In the rows, zero is written as 128.
Known rows, with every way that one mark hangs from another
k413{k140{k167} k750 k863{k917}}: [113 125 104 162 135 122 153 108  86 143 127 131 108  97 116  85 120 130
 126 142 117 126 126 122 104 123 108  68 122 124 104 123 136  96 146 139
 128]
k206{k413 k626}: [144 101 101 114  97 156 157 132 113 142 127 129 130 121 136 110 103 147
 137 123 124 136 131 138 128 167 156 180 162 116  81 129 142  83 101 107
 127]
k167{k372 k653 k750{k835}}: [157  98 106 147 133 113 116 107 118 136 127 126 126 129 115 136 212 161
 126 167 145 157 130 144 133 174 137 124 120 130 117 160 136 147 115 124
 118]
k140{k167{k372{k835} k653}}: [120  98 110 136 107  92 107 111 106  75  97 117 132 119 115 110 157 185
 113 134 150 168 136 109 135 159 112 115 130 124 106 141 148 142  94 126
 134]
k372{k835}: [134 118 105 112 106 108 116 141 108  93  86 139 127 111 133 117 119 130
  99 101 146 145 117 114 104 144 116 132 160 129 104 129 134  88 105 120
 123]
k206{k413{k140 k750 k863} k626}: [126 118  95 160 145 134 169 129 124 176 172 124 116 115 130 104  97 110
 138 125 112 154 143 160 118 161 138 145 120 124  76 125 138  89 129 123
 121]
k750{k413{k140{k167}} k835}: [114 104 147 137 127  93 131 141 112 118  93 138 116 114 123 121 172 132
 131 148 137 128 137 135 151 138 143 114 112  98 102 134 131 113 124  99
 124]
k413{k140 k750 k863{k917{k372{k835}}}}: [106 144  93 176 149 115 131 129 101 133 133 133 108  83 111 122 130 103
 106 109 141 138 107 130 129 126  89  63 117 121 114 117 141  99 137 152
 105]
k863{k413 k917}: [151 113 113 100  87 160 156 144  92 129  77 120 113 114 124 106 121 154
 130 131 116  95 114 106 165 104 135 124 175 126 107 135 138  84 113 123
 122]
k206{k413{k140 k750{k835}} k626}: [147 101 102 147 144 118 157 132 125 158 132 131 116 112 125 120  95 117
 128 138 114 135 130 157 127 163 161 143 137 123  84 129 141  98 153  98
 106]
k771{k206 k809}: [145 118 146  80  91 127 158 119 118 106  95 137 139 133 148 106 103 121
 126 118 141 112 134 135 110 153 152 132 155 140 111 129 125 114 113  97
 136]
k750{k413}: [133 113 143 112 105 128 137 143 110 135 114 127 126 120 130 119 160 138
 115 122 136 134 122 139 150 135 141 152 158 109 101 140 129  97 102 111
 132]
k206{k413{k140{k167} k750} k626}: [113  98 105 148 129 111 167 125 112 141 135 134 117 117 118  91 106 159
 127 134 114 143 139 142 117 156 142 142 134 108  80 121 143  91 147 100
 133]
k140{k167{k653 k750} k413{k863}}: [108 112  76 158  91 120 129 112 105 113 139 140 127 136 113  91 216 149
 141 143 162 159 134 129  97 154 108 125 105 108 104 153 132 133 104 140
 147]
k206{k413{k750}}: [147  89 101 127 119 134 148 130 118 151 129 123 126 108 119 105 106 146
  90 131 118 147 116 145 151 150 147 150 172 135  93 135 137  91 127 112
 130]
k341{k140{k167} k809}: [128  97 142 100 103  99 114 132 180 105  92 140 105 138 130  90 131 168
 129 123 161 149 142  96 105 141 116 161 135 109  82 158 140  71 109 119
 136]
k206{k413}: [140  86 101 109 103 142 152 136 114 144 116 122 127 114 130 107 113 143
 110 128 129 139 132 138 153 158 146 165 155 127  95 136 138  88 100 108
 133]
k167{k372{k835} k653 k750{k413}}: [130 104 128 149 117  91 108 114 122  97 153 130 137 126 112 143 241 163
 100 127 154 160 116 131 163 156 117 124 120 106 101 158 122 135 120 124
 128]
k167{k372 k653 k750{k413{k863}}}: [131 115 131 164 130 126 129 110 123 150 190 114 132 134 117 133 247 148
 135 152 144 168 134 154 165 159 121 130 100 108 102 161 123 141  93 141
 132]
k167{k653 k750{k413{k863} k835}}: [141 124 129 159 118 134 112 126 125 141 154 129 127 122 121 143 223 127
 138 147 138 144 122 155 146 164 141 122 104 107 107 169 125 133 116 140
 117]
k863{k413{k140{k167} k750} k917{k372}}: [107 119 119 152 125 123 162 145  98 141  84 127 102 103  97 102 151 172
 121 142 119 112 118 119 186  98 113  85 138 107 120 124 147 102 147 127
 122]
k140{k413{k750}}: [134 107  90 134 106 117 142 131 106 133 110 133 120 126 119  97 136 118
  98 121 148 151 112 133 109 124 132 140 176 131 101 133 131 106 121 113
 134]
k206{k413{k140} k626 k771}: [133  91  97 123 120 128 162 134 132 162 151 118 125 109 112 115  93 136
 186 140 130 122 156 155 130 177 148 155 123 127  74 127 142  80 133 104
 130]
k140{k167{k372{k835{k809}} k653 k750}}: [115 102 136 147 100  83 104  99 151  56 116 146 132 130 127 119 201 200
 105 138 155 180 122 105 116 169 123 120 124 109 114 153 129 117 117 122
 134]
k528{k626}: [136 123 115 116 104 122 142 141 106 132 102 144 132 120 134 107 124 131
 142 120 133 129 131 144  79 142 146 147 166 115 119 121 115  83  99 120
 142]
k341{k809}: [141 111 136  79  91 120 139 129 159 130  99 129 133 129 131 111 114 141
 120 115 153 143 132 119 112 142 129 161 160 125  90 145 129  78 102 121
 130]
k863{k413}: [145 112 121  98 100 137 149 163 112 133  74 122 117 130 130 106 127 152
 123 127 126 127 130 123 156 116 137 157 165 129 107 135 136  93  97 117
 126]
k771{k206{k626}}: [146 129 125  99 105 142 162 121 110 121  98 136 136 132 166 111 105 135
 151 116 137 125 132 135  92 161 147 176 164 129  99 123 130  94 105 110
 127]
k413{k140{k167} k750{k835} k863}: [122 123 115 165 157 101 127 131 109 142 113 137 106 108 121 102 127 111
 127 155 121 152 132 143 104 143 127  90 104 128 110 124 137 112 129 130
 116]
k413{k140 k750 k863}: [122 131 109 152 155 106 150 137 116 170 136 123 108 112 126  99 115 105
 120 124 129 160 138 151  95 138 116 112 121 135 102 129 134 101 132 133
 122]
k863{k413{k750}}: [150 116 123 118 114 130 147 161 117 142  87 123 113 124 119 103 122 155
 104 130 113 137 113 131 155 109 138 142 177 134 105 137 136  96 121 120
 124]
k863{k413{k750{k835}} k917}: [173 112 119 126 110 152 139 139  99 136  75 126 108 107 114 119 113 138
 115 151  98  99  88 115 168  99 154  97 183 136 110 137 136  97 143 123
 105]
k771{k206}: [143 114 124  95 109 130 153 123 110 119  86 132 136 123 159 106 113 131
 123 121 141 127 132 134 118 151 140 161 159 139 110 126 128 100 104 112
 131]

Rows
[136 133 136 156 118 175 120 131 102 150 130 123 117  97 123 147 178 107
 139 146 137 114  99 142 191 131 138  93 126 101 118 134 138 109  90 145
 102] -> k750{k413{k863{k917{k372}}} k835}
[142 115 181 118  96 124 118 141 157 111  89 135 126 121 151 136 143 132
 117 134 139 139 106 131 152 143 177 149 159 103 111 150 124  87 108 102
 111] -> k750{k413 k835{k809}}
[118 100 134 101  95 118 189 108 120 102 125 143 137 133 145  95  92 135
 156 126 128 104 160 140 123 171 159 145 114 114  83 115 130 108 132  81
 140] -> k771{k206{k413{k140{k167}} k626} k809}
[109 106 125 117 115 100 157 162 107 121  67 126 107 127 121  90 141 163
 135 135 126 126 152 120 151 115 124 131 123 113 107 128 138  96 116 109
 132] -> k863{k413{k140{k167}}}
[132  95 129 154 111  93 101 131 169  85  83 156  90 133 139  97 135 136
 107 142 157 163 111 107 106 130 154 140 150 110 105 155 139  84 134 107
 123] -> k341{k140{k167 k413{k750{k835{k809}}}}}
[137  94 117 106 103 124 166 127 141 151 156 120 128 121 100 115  82 124
 189 138 132 106 159 158 123 179 160 124 121 126  72 128 138  94 142  92
 134] -> k206{k413{k140} k626 k771{k809}}
[138 108 128 116 119 115 193 111 134 133 149 136 136 130 141 105  75 114
 131 116 117 113 141 158 123 164 166 140 137 131  83 119 127 107 163  83
 128] -> k771{k206{k413{k140 k750} k626} k809}
[141 125 117 136 109 158 151 149 106 151  90 121 112 105 103 117 143 164
 110 133 118 114  96 127 192 100 127 105 177 121 122 131 145  97 126 136
 116] -> k863{k413{k750} k917{k372}}
[153 122 131  96  86 140 138 125 131 135 126 128 129 128 101 116  92 137
 186 136 136 111 135 143  78 168 156 117 154 133  88 130 138  95 117 107
 135] -> k206{k626 k771{k809}}
[140 112 113 142 154  93 137 139 118 153  96 132 109 110 120 118 118 111
 107 137 127 141 129 149 109 142 141 109 141 136 110 134 135 110 152 108
 110] -> k413{k140 k750{k835}}
[137 127 111 159 164 108 133 138 119 166 122 127 106 109 127 116 116  87
 123 142 124 152 132 155 104 144 132  99 115 139 107 131 133 110 132 129
 108] -> k413{k140 k750{k835} k863}
[131 132 143 136  90 134 126 147 147  87  78 136 111 102 123 128 121 161
  87 109 128 131  74 100 182 101 131 104 186 113 123 130 139  73 133 134
 102] -> k863{k413{k750} k917{k372{k835{k809}}}}
[151  90 113 115 117 136 165 116 121 135 123 129 138 112 147 105  93 134
  99 127 119 136 115 147 157 154 156 167 168 146  96 126 131  96 133 106
 130] -> k771{k206{k413{k750}}}
[117  84 115 132 132 100 178 114 116 121 118 134 131 110 141  89 105 146
 107 138 122 133 136 143 153 151 140 145 127 128  94 120 130 102 153  97
 137] -> k771{k206{k413{k140{k167} k750}}}
[147 131 104 145 120 157 142 112  90 152 132 124 115 100 124 101 109 120
 117 133 111 128 101 126 111 125 123  89 162 137 104 130 133  91 123 146
 122] -> k413{k750 k863{k917}}
[117  97 148 151 147  77 127 108 148 105 108 156 115 132 135 121 202 156
 120 171 149 163 134 128 117 158 148 115 100 106 119 134 122 100 128 105
 120] -> k413{k140{k167{k372 k750{k835{k809}}}}}
[150 104  92 139 115 119 125 131 108 130  94 139 118 123 121 111 134 101
 102 140 147 144 104 138 118 131 148 128 169 136 106 136 135 117 124 111
 120] -> k140{k413{k750{k835}}}
[153 124 136 137 110 165 125 121  95 140 128 123 118 103 132 133 151  98
 140 148 122 107 102 128 161 127 145  95 137 112 103 139 125 102 103 136
 108] -> k750{k413{k863{k917}} k835}
[154 105 114 120 113 148 172 112 121 137 136 134 138 120 154 106  83 139
 122 123 113 132 117 149 132 166 163 180 170 134  83 121 132  91 133 106
 126] -> k771{k206{k413{k750} k626}}
[121 119  99 164 138 126 135 107  90 125 126 157 107 104 120 110 186 117
 145 165 127 109 122 121  99 143 115  66  88 112 112 129 126  98 143 137
 115] -> k413{k140{k167{k750{k835}}} k863{k917}}
[113 101  94 148 115 131 135 111  93 120 134 126 121 139 127  90 175 121
 138 158 158 167 139 125 133 134 115 131 120 120 101 118 131 123  53 132
 145] -> k140{k167{k372} k413{k863}}
[157 108 133 107  96 146 176 105 130 122 145 136 139 130 141 109  74 127
 125 122 113 114 119 151 126 167 174 152 167 132  83 124 129 103 140  90
 133] -> k771{k206{k413{k750} k626} k809}
[120  94 144 147 126 110 128 112 105 119 147 145 127 135 113 118 252 171
 111 165 141 152 119 131 158 141 130 128 122  96 103 134 119 112  99 114
 145] -> k140{k167{k372 k750{k413}}}
[142  98 118 126 118 118 164 122 144 160 171 121 125 117  88 111  74 124
 166 138 117 115 144 165 120 171 159 113 135 133  71 128 137  97 167  93
 134] -> k206{k413{k140 k750} k626 k771{k809}}
[126 125 138 145 145 115 133 147 119 157 129 124 115 112 135 132 160  82
 143 137 137 136 140 152 147 138 137 117  97 110 100 137 127 110 107 123
 110] -> k750{k413{k140 k863} k835}
[104 108 107 139 132  86 148 129 106 126 112 156 116 123 115  98 194 156
 119 137 144 140 141 129  89 151 113 119 106 109 108 131 127  93 141 111
 139] -> k413{k140{k167{k750}}}
[137 104  98 145 123  93 110 108 118 100 134 131 132 124 112 131 206 167
 104 129 154 166 126 123 122 166 106 121 127 126 107 151 133 131 118 130
 127] -> k167{k372{k835} k653 k750}
[152 105 132  84  80 154 178 110 125 113 131 135 145 135 152 112  82 129
 146 119 126 103 137 145 130 172 174 164 155 126  84 122 130 101 112  90
 134] -> k771{k206{k413 k626} k809}
[124 106 125 107 118 127 184 117 132 134 152 124 132 123 151 104  87  87
 139 122 133 115 161 158 145 163 146 131  98 136  94 123 123 109 115 105
 132] -> k771{k206{k413{k140 k863}} k809}
[ 91 131  96 173 137 131 145 117  92 142 141 150 111 102 107 109 212 144
 142 148 148 125 128 130 121 142  92  75  83  97 122 122 135  97 125 149
 126] -> k413{k140{k167{k750}} k863{k917{k372}}}
[131 106 129  95 104 122 193 116 129 121 136 134 139 134 150 109  80 113
 155 113 132 104 157 154 124 171 164 154 123 124  83 120 129 105 136  81
 130] -> k771{k206{k413{k140} k626} k809}
[149  92 133  81  83 141 170 114 125 110 119 132 144 126 145 108  90 126
 120 123 131 106 134 144 154 162 163 153 152 136  96 129 126 107 112  90
 137] -> k771{k206{k413} k809}
[136  96 112  97  93 100 123 136 182 117 107 137 108 149 135  99 138 120
 128 106 184 148 138 104 111 127 119 182 145 112  77 161 134  74 106 117
 132] -> k341{k140{k413} k809}
[140 108 102 114  90 137 128 114 165 124 137 132 103 135 134  96 128  98
 149 114 173 127 128  94 114 114 101 139 133 113  74 159 130  68 104 143
 124] -> k341{k140{k413{k863{k917}}} k809}
[132  80 116 102 105 112 159 130 141 146 146 117 126 113  90 112  88 121
 163 140 139 107 156 157 148 168 151 113 118 137  85 133 133  98 139  93
 136] -> k206{k413{k140} k771{k809}}
